Every row comes from one small tree of marks. The marks that hang from a mark follow it in brackets, in alphabetical order. Every link used is in the known rows. Which tree was each row made from?
Known rows:
K(C(L P X)): [-3.14  1.23 -2.75 -1.96  1.92  0.39 -0.18 -0.60  1.05  0.91 -0.65 -0.73
 -0.47  0.22  0.14 -2.46 -0.48 -1.50  1.73]
D(C(L N)): [-0.31  1.29  0.94  0.19  1.06  0.61  1.81 -0.96 -0.30  0.75 -1.24 -0.37
 -1.45 -0.99 -0.14 -2.51  0.19 -0.71  0.08]
D(C(L N P X)): [-0.99  1.04  0.28 -0.17  1.69  0.27  1.03 -1.02 -0.52 -0.05 -1.98 -0.83
 -1.06 -0.15 -0.02 -2.10  0.58 -0.54  1.76]
G(S(C(L))): [-1.35 -0.25 -2.18  0.28 -1.57  0.63  3.20 -1.35  0.40  0.07 -0.31 -0.16
 -1.02 -1.38  0.22 -2.23 -1.87 -1.05  0.28]
P(C(N X)): [ 0.51 -0.52 -1.08 -0.60  1.25  0.14  3.16 -0.70  0.07  1.81 -0.44  0.35
 -0.64  0.26 -0.51  3.57  0.80 -1.30  0.98]
C(L P X): [-2.81  1.42 -1.74 -0.43  0.79  0.50  1.18 -0.97  0.04  0.57 -1.27 -0.73
 -0.19 -0.29 -0.05 -2.87 -0.57 -0.85  1.84]
S(C(N)): [ 0.82 -0.36 -1.55 -0.45 -0.97  1.03  3.06 -1.15 -0.20  0.55 -0.22 -0.32
 -0.90 -0.69 -0.63  1.76 -1.18 -1.43 -0.31]
G(S): [-0.09 -0.32 -1.00 -0.47  0.52  0.68  2.02 -1.07  0.25  2.22 -0.70 -0.58
 -0.46 -1.42  0.32 -0.11 -0.95 -1.16 -0.31]
K(C(N)): [ 0.46 -0.02 -1.52 -2.16  1.98  0.67  0.58 -0.46  0.81  2.47  0.03 -0.48
 -1.00 -0.20 -0.45  1.44 -0.35 -1.88 -0.42]
K(C(D X)): [-0.79 -0.13 -0.80 -2.28  1.68  0.48  0.48 -0.71  1.30  2.23  0.15  0.34
 -0.76 -0.01 -0.35  0.28 -0.56 -2.23  0.49]
C(L(S) N P X): [-0.31  2.33 -1.81  0.30  1.14 -0.05  0.79 -1.34 -0.17  0.62 -1.66 -0.82
 -1.51  0.02  0.25 -1.54 -0.33 -1.20  1.62]
P(C(D L N X)): [-0.24 -1.46 -0.30 -0.28  0.65 -0.26  3.18 -0.84  0.51  1.37 -0.23  0.77
 -1.47  0.29 -0.79 -1.35  0.91 -1.28  1.43]
S(C(D L X(N))): [-2.90  0.32 -0.99 -0.18 -0.02  0.78  2.88 -1.47 -0.35 -1.54 -0.09  1.03
 -0.61  1.14 -1.01 -2.97 -0.63 -1.26  1.05]
P(C(D X)): [-0.76 -0.99 -0.28 -0.83  0.48  0.19  3.34 -0.69  0.53  1.70 -0.21  0.45
 -0.60 -0.10 -0.19  0.06  0.75 -1.65  0.78]
D(C(X)): [-0.94  2.16  0.89 -0.21  1.27  0.71  1.62 -1.15 -0.21  1.01 -1.15 -0.05
 -0.30 -0.92  0.30  1.37 -0.13 -1.10  0.54]
S(C): [-0.90  0.65 -1.75 -0.40 -1.41  1.41  3.16 -1.11 -0.02  0.35 -0.07 -0.43
 -0.44 -1.08 -0.06  0.46 -1.50 -1.45 -0.35]
X(N): [-1.95  1.39 -0.81 -0.72  2.00  1.38  1.90 -0.98 -0.66  0.75 -0.47 -0.26
  0.24  0.55 -0.55 -1.01  0.23 -1.07 -0.45]
G(S(C)): [-0.13 -0.88 -1.97 -0.29 -1.30  0.87  3.19 -1.23  0.20  0.64 -0.35 -0.43
 -0.66 -1.35  0.35  0.59 -1.70 -1.42 -0.24]
L(C(D N)): [ 1.21 -3.21  0.74 -0.12  0.28  0.74  2.10 -0.97  0.36  1.70 -1.36 -0.34
 -0.87 -0.59 -0.92 -1.02  0.89 -1.35 -0.54]
K(C): [-1.23  1.01 -1.82 -2.06  1.54  1.06  0.70 -0.41  0.98  2.28  0.13 -0.61
 -0.44 -0.58  0.04  0.04 -0.67 -1.87 -0.43]

Which tree is each row?
[-0.17 -0.35 -2.27 -2.48  2.69  0.38 -0.27 -0.55  0.63  1.70 -0.88 -0.92
 -0.61  0.68 -0.31  1.73  0.06 -1.68  1.36]
K(C(N P X))
[-1.81 -0.75 -0.33 -0.97  1.94  0.50  3.26 -0.78 -0.18  0.48 -0.22  0.73
 -0.16  1.64 -0.66 -0.72  1.66 -1.41  0.69]
P(C(D X(N)))
[-1.18 -0.65 -0.51 -1.34  0.81  0.62  1.28 -0.83  0.08  1.16 -1.17 -0.95
 -0.31 -0.32 -0.21 -2.03 -0.13 -1.37  1.26]
C(D P X)
[-1.03 -2.88 -0.14 -0.44 -0.11  1.02  1.56 -0.79  0.39  0.88 -2.07 -1.72
 -0.05 -0.70 -0.08 -4.27  1.09 -1.25  0.08]
L(C(D P))
[-1.99  2.95 -1.96  0.13  0.12  0.66  1.21 -1.02 -0.09  0.62 -1.34 -1.66
 -1.12 -0.74  0.96 -5.11 -0.52 -1.12  0.53]
C(L(S) P)
[-0.79 -1.18 -2.69 -0.67 -0.67  0.56  2.35 -1.19  0.02 -0.23 -1.27 -0.91
 -0.24 -0.56  0.42  1.02 -1.36 -1.23  1.52]
G(S(C(P X)))
[ 0.95 -2.06 -0.06 -0.89  0.89 -0.07  3.25 -0.79  0.26  1.92 -0.33  0.50
 -1.17  0.33 -0.68  1.50  1.11 -1.55  0.86]
P(C(D N X))
[-0.96  2.16 -0.23  0.26 -0.23  0.41  1.86 -1.22  0.42  1.26 -0.64 -0.37
 -1.79 -1.08  0.45 -5.33 -0.83 -1.63 -0.29]
C(D L(S))
[-1.62  0.26  0.20 -0.88  2.07  0.80  1.69 -1.25 -0.47  0.62 -0.48  0.63
 -0.09  1.07 -0.94 -0.78  0.34 -1.34  0.49]
C(D X(N))
[ 0.14 -0.14 -1.28 -1.00  1.55  0.53  1.04 -0.98 -0.47  1.22 -1.52 -0.91
 -0.30 -0.04 -0.43  1.41  0.00 -1.01  1.47]
C(N P X)
[-0.59 -1.46 -0.43 -0.90  0.51  0.49  1.48 -0.64 -0.08  0.94 -1.10 -1.31
 -1.27 -0.37 -0.61 -5.85  0.18 -0.98  0.77]
C(D L N P)
[ 0.85  1.14  1.18 -0.26  1.74  0.43  1.53 -1.17 -0.43  1.21 -1.36  0.08
 -0.80 -0.55 -0.20  2.72  0.26 -1.03  0.61]
D(C(N X))
[-2.82  0.87 -0.10 -0.42  1.97  0.55  1.71 -1.28 -0.12  0.04 -0.45  0.92
 -0.43  1.10 -1.06 -3.68  0.11 -1.03  1.04]
C(D L X(N))
[ 0.27 -1.13 -2.22 -0.98 -0.76  1.07  2.42 -0.78 -0.44 -0.15 -1.01 -1.57
 -0.64 -0.35 -0.21 -0.13 -0.67 -1.22  0.52]
S(C(N P))
[-2.23  1.61 -2.03  0.26 -1.24  0.71  2.83 -1.44  0.32 -0.43 -0.11  0.61
 -0.66 -0.61 -0.34 -0.16 -1.81 -1.25  1.28]
S(C(L X))
[-0.84  0.27  0.28  0.63  1.64  0.54  1.49 -1.66 -0.03  0.05 -1.76  0.49
 -0.54  1.20 -0.19 -0.88  1.17 -1.62  0.06]
L(C(D X(N)) S)
[ 0.30  0.07  0.50 -0.86  1.40  0.93  1.27 -0.63 -0.76  0.68 -2.01 -1.97
 -0.80 -0.67  0.26 -1.55  0.96 -0.81  0.13]
D(C(N P))
[ 1.48  1.84 -1.83  0.19 -0.65  0.40  2.52 -1.68 -0.11  0.18 -0.64  0.28
 -1.47 -0.23  0.04  4.10 -1.46 -1.80  0.53]
L(S(C(N X)))
[-0.24  2.93 -2.02  0.31 -1.09  0.71  2.55 -1.66  0.01  0.07 -0.50  0.16
 -0.95 -0.57  0.65  2.63 -1.77 -1.88  0.39]
L(S(C(X)))
[-1.85 -0.94 -2.73 -0.80  0.80  0.68  2.26 -1.37 -0.73 -1.40 -1.31 -0.66
  0.25  1.12 -0.04  0.28 -0.35 -1.04  1.43]
G(S(C(P X(N))))
[ 0.30 -0.29  0.29  0.62 -0.43  0.70  1.89 -1.24  0.51  1.53 -1.57 -0.61
 -1.03 -1.05  0.44 -2.39  0.36 -1.81 -0.93]
L(C(D) S)
[-0.70  0.04 -1.33  0.07  0.86 -0.14  3.13 -0.83  0.28  1.24 -0.41  0.67
 -1.13  0.24 -0.52  0.61  0.64 -0.98  1.48]
P(C(L N X))
